Each row comes from the steps of one walk. Every step used is in the known rows, and no mark comes twice. Write the walk behind each row, first mark first.
Known rows
M/D/J: [ 38.3  -6.7 -32.9 -21.3  -6.9 -35.2   7.6 -25.6  77.3   8.7   2.9   7.4
 -26.4 -17.6 -28.2 -29.9   5.1 -10.2]
L/C/J/R: [ 53.2 -41.7 -14.3 -41.2  36.1 -22.5  11.9   4.7  16.7  10.0  -5.0 -29.7
 -32.5 -55.6   3.3  -6.8 -33.1  20.3]
A/D/L: [ 28.4  17.8  -2.1 -17.4   6.5 -16.2   6.0 -34.7  42.7 -14.2 -19.3  -7.1
  -9.9   0.3 -56.2  17.0 -19.9  -6.1]
M/D/L/C: [ 49.0  16.3 -15.7 -21.9 -32.6 -12.5 -10.8 -16.4  67.9   8.8 -17.1  -7.5
 -40.9 -35.7 -22.9  -6.3  -5.9  22.3]
J/R/M/D/L/C: [ 34.4  12.6 -17.9 -39.4   2.6  -2.5 -23.5  -0.7  54.9  18.5  21.5  -8.4
 -42.8 -22.5  34.3 -13.4  17.0  36.5]
M/R/A/D/J: [  9.6   2.0   3.4   2.7   4.2 -49.6  19.9  15.6  36.1 -34.4  -5.0  27.4
 -36.0  18.3 -33.4 -13.2  -7.9   1.2]
A/D: [ 44.3 -11.1   8.6 -12.7  32.8 -24.1  13.0 -44.4  40.2  -9.8 -19.1   0.4
  -9.3 -33.5 -42.7  -6.3 -34.0  -4.4]
J/C: [ 54.7 -15.0  -2.8 -62.7   0.5 -10.0  21.0 -31.2  27.6  -4.7 -13.9 -12.5
 -46.4 -16.4  -3.4  -3.2 -38.9 -35.1]
R/M/D/L/C/J: [ 31.3  14.4 -19.3  -6.0  -5.3 -28.3 -16.1  16.3  31.2  31.4  -4.1   1.2
 -55.5 -17.0   2.0  -4.9   5.3  13.3]
R/A/D/J/C/L: [ 15.8  16.0  19.3  18.5  13.3 -56.4  30.9  17.2  43.1 -34.4   7.4  37.8
 -33.7  35.5 -33.2  -1.4 -30.8  -1.1]
A/D/L/C/J/R: [ 17.9   1.6  -6.0 -13.0  23.1 -15.3   3.0  -7.1  28.3  -6.4 -12.8 -20.8
 -24.2 -17.0 -36.8  11.2 -35.0  35.2]
D/L/C/J: [ 46.1  -4.7 -23.5 -32.3  -4.5 -31.1  10.0   6.1  20.7   5.4 -18.4 -26.6
 -36.4 -22.4 -31.8  24.8 -19.7  -5.1]
D/L/C: [ 57.4   5.8 -19.0 -39.8  -9.2 -28.1   5.6 -23.1  41.3  -1.9  -8.0 -18.4
 -35.4 -31.3 -22.1  23.4  -5.2  -3.4]
M/R/A/D/L: [ 14.5  20.5  13.4  -5.8 -18.3 -20.3   4.4  27.1  26.0 -41.3 -23.3  13.5
 -33.5  24.0 -36.6   6.1 -15.8   8.3]
D/L: [ 49.5   8.5 -23.4 -54.8  -8.9 -13.3   4.1 -16.3  37.8  -7.3 -12.3 -23.7
 -11.7  -1.6 -33.0  24.1  -2.2 -30.0]
J/R/A: [ 53.9 -21.5  -2.5 -45.5  20.4 -16.5   3.8  24.3  36.9 -19.5   3.9  -7.4
 -16.7 -10.0   9.9 -16.2 -20.7   9.8]
C/J/R/M/D/L: [ 16.9  -2.4 -29.0 -39.0   9.9   3.9 -18.9  36.1  19.5  19.3   3.0 -22.7
 -27.3  12.3   8.3 -10.4   2.2  12.5]
L/C/J/D: [ 48.3 -33.9   4.3 -26.3  32.4 -37.2  -2.5  -2.6  15.8   5.1 -21.7 -23.8
 -27.7 -54.4 -25.7  -5.9 -50.8 -12.4]
R/J: [ 57.1 -15.3 -26.2 -42.9  18.3 -53.5  12.8 -14.7  26.4   3.7  14.3  22.0
   0.5 -33.5   6.3  -2.8  -2.1 -14.4]
M/D/J/R/A: [ 29.0  -2.9 -25.6 -17.9  -6.9 -30.6  -3.5  14.4  81.5  -5.9  14.9  11.4
 -29.8   2.5  -5.0 -43.2   1.9  19.6]

Which walk is each row?
[ 59.4 -38.5 -10.9 -22.4  25.6 -42.0  19.0  -1.4  15.9  16.0 -17.1 -17.2
 -39.4 -58.7 -18.1   3.1 -35.6  -2.9] -> L/C/J
[ 37.8  -7.0 -28.9 -48.8   6.4 -13.5   3.0  12.6  21.9   3.6  -5.5 -36.4
 -30.2 -20.0 -12.9  18.5 -17.0  11.4] -> D/L/C/J/R
[ 48.4 -18.8 -12.6 -61.8  48.5  -7.8  -3.3  -4.4  26.4   7.6  26.4 -13.1
 -19.6 -18.8  34.8  -8.1  11.2  -3.9] -> J/R/M
[ 24.1  -0.1  23.3  -4.2   0.6 -30.0  11.0  21.9  23.4 -34.6 -21.3  20.3
 -32.8  -1.0 -24.9 -10.9 -26.1  11.5] -> M/R/A/D
[ 35.1 -11.4  13.8 -16.3  32.0 -19.1   2.6   9.1  42.3 -26.4  -4.4   3.3
 -13.4  -8.8  -8.4 -20.3 -37.0  30.6] -> J/R/A/D
[ 24.5  -7.3 -14.3 -44.3   9.7 -13.1 -14.2  15.0  11.8 -11.3 -29.5 -39.4
  -1.3   6.1 -52.4  14.9 -39.0 -41.6] -> C/J/D/L
[ 25.5   6.2  -1.7   2.1  12.2 -34.0  10.3 -17.0  27.1  -0.3 -25.3 -10.9
 -30.7 -19.9 -55.0  17.3 -37.6  17.5] -> A/D/L/C/J
[ 26.0 -25.2 -16.9 -34.4  34.4  -3.7 -12.0  31.0  19.1  24.1   5.0 -16.6
 -27.2 -11.6  17.7 -26.8 -10.9  14.3] -> C/J/R/M/D
[ 28.9  23.1   9.3   6.7  -7.2 -39.0   2.7   9.6  43.9 -28.7 -20.1  17.6
 -22.5  16.9 -47.4   5.9 -30.5   5.6] -> R/A/D/L
[ 27.9  13.7   7.5  26.4   0.3 -53.7  10.0  27.8  26.0 -17.9 -26.9  12.2
 -43.4   1.2 -48.2   7.8 -48.5  26.2] -> R/A/D/L/C/J
[ 36.4 -33.5   0.3 -40.0  33.8 -21.4  -8.0   7.2  10.8  -2.8 -27.0 -32.2
  -3.9 -20.4 -40.4  -5.1 -51.1 -39.9] -> C/J/D
[ 38.7 -20.6 -39.1 -60.6  31.3 -29.7  17.8 -22.4  55.2  -1.7  31.5 -13.6
 -11.9  -5.0  -9.8 -11.5  12.4 -20.1] -> D/J/R
[ 34.7  -0.1 -12.8 -40.1  16.1 -34.8  34.3  -9.1  40.5 -16.1  22.9   3.1
 -28.4  19.6 -14.4  11.2  -1.3 -42.5] -> D/J/C/L
[ 41.9   8.0   1.1 -44.2   1.8 -24.6 -21.0 -25.6  44.7 -11.3 -13.6 -26.2
 -15.0 -27.8 -32.1  15.7 -23.7 -23.7] -> J/D/L/C
[ 30.6  -0.3 -25.5 -42.0  17.4 -20.9  -4.1  20.5  11.7  14.2  13.1 -24.1
 -42.4  -9.3   8.1  17.4   1.8  12.3] -> D/L/C/J/R/M
[ 28.5  13.6 -19.2 -47.6   4.8  11.1 -26.1   4.5  50.2  13.3  18.8 -11.1
 -24.9   1.7  24.7 -14.0  21.6  19.3] -> J/R/M/D/L
[ 18.5  10.7  -5.6 -48.2 -13.9 -35.5 -15.8   5.7  17.4 -19.2   6.2   8.3
 -13.9 -19.9   5.1  13.1  -0.5  -4.6] -> M/R/J/D/L/C
[ 28.1 -11.8 -36.2 -50.8  42.2 -40.0   9.5 -13.1  44.6  10.6  49.7  -1.9
 -22.8   7.2  18.1 -12.1  34.3 -20.2] -> D/J/R/M
[ 45.2  -1.5  -1.6 -43.0  11.7 -37.7  23.7   6.2  12.0 -10.3  17.1  25.1
  -6.3  -6.2  21.7  12.2 -14.0 -14.2] -> R/J/C/L
[ 38.5  -1.3 -18.6 -27.1  -2.6 -30.2   0.9  44.8  22.4 -10.1  -5.0 -18.8
 -40.4  -1.9 -10.2  12.5 -24.4  22.1] -> D/L/C/J/R/A
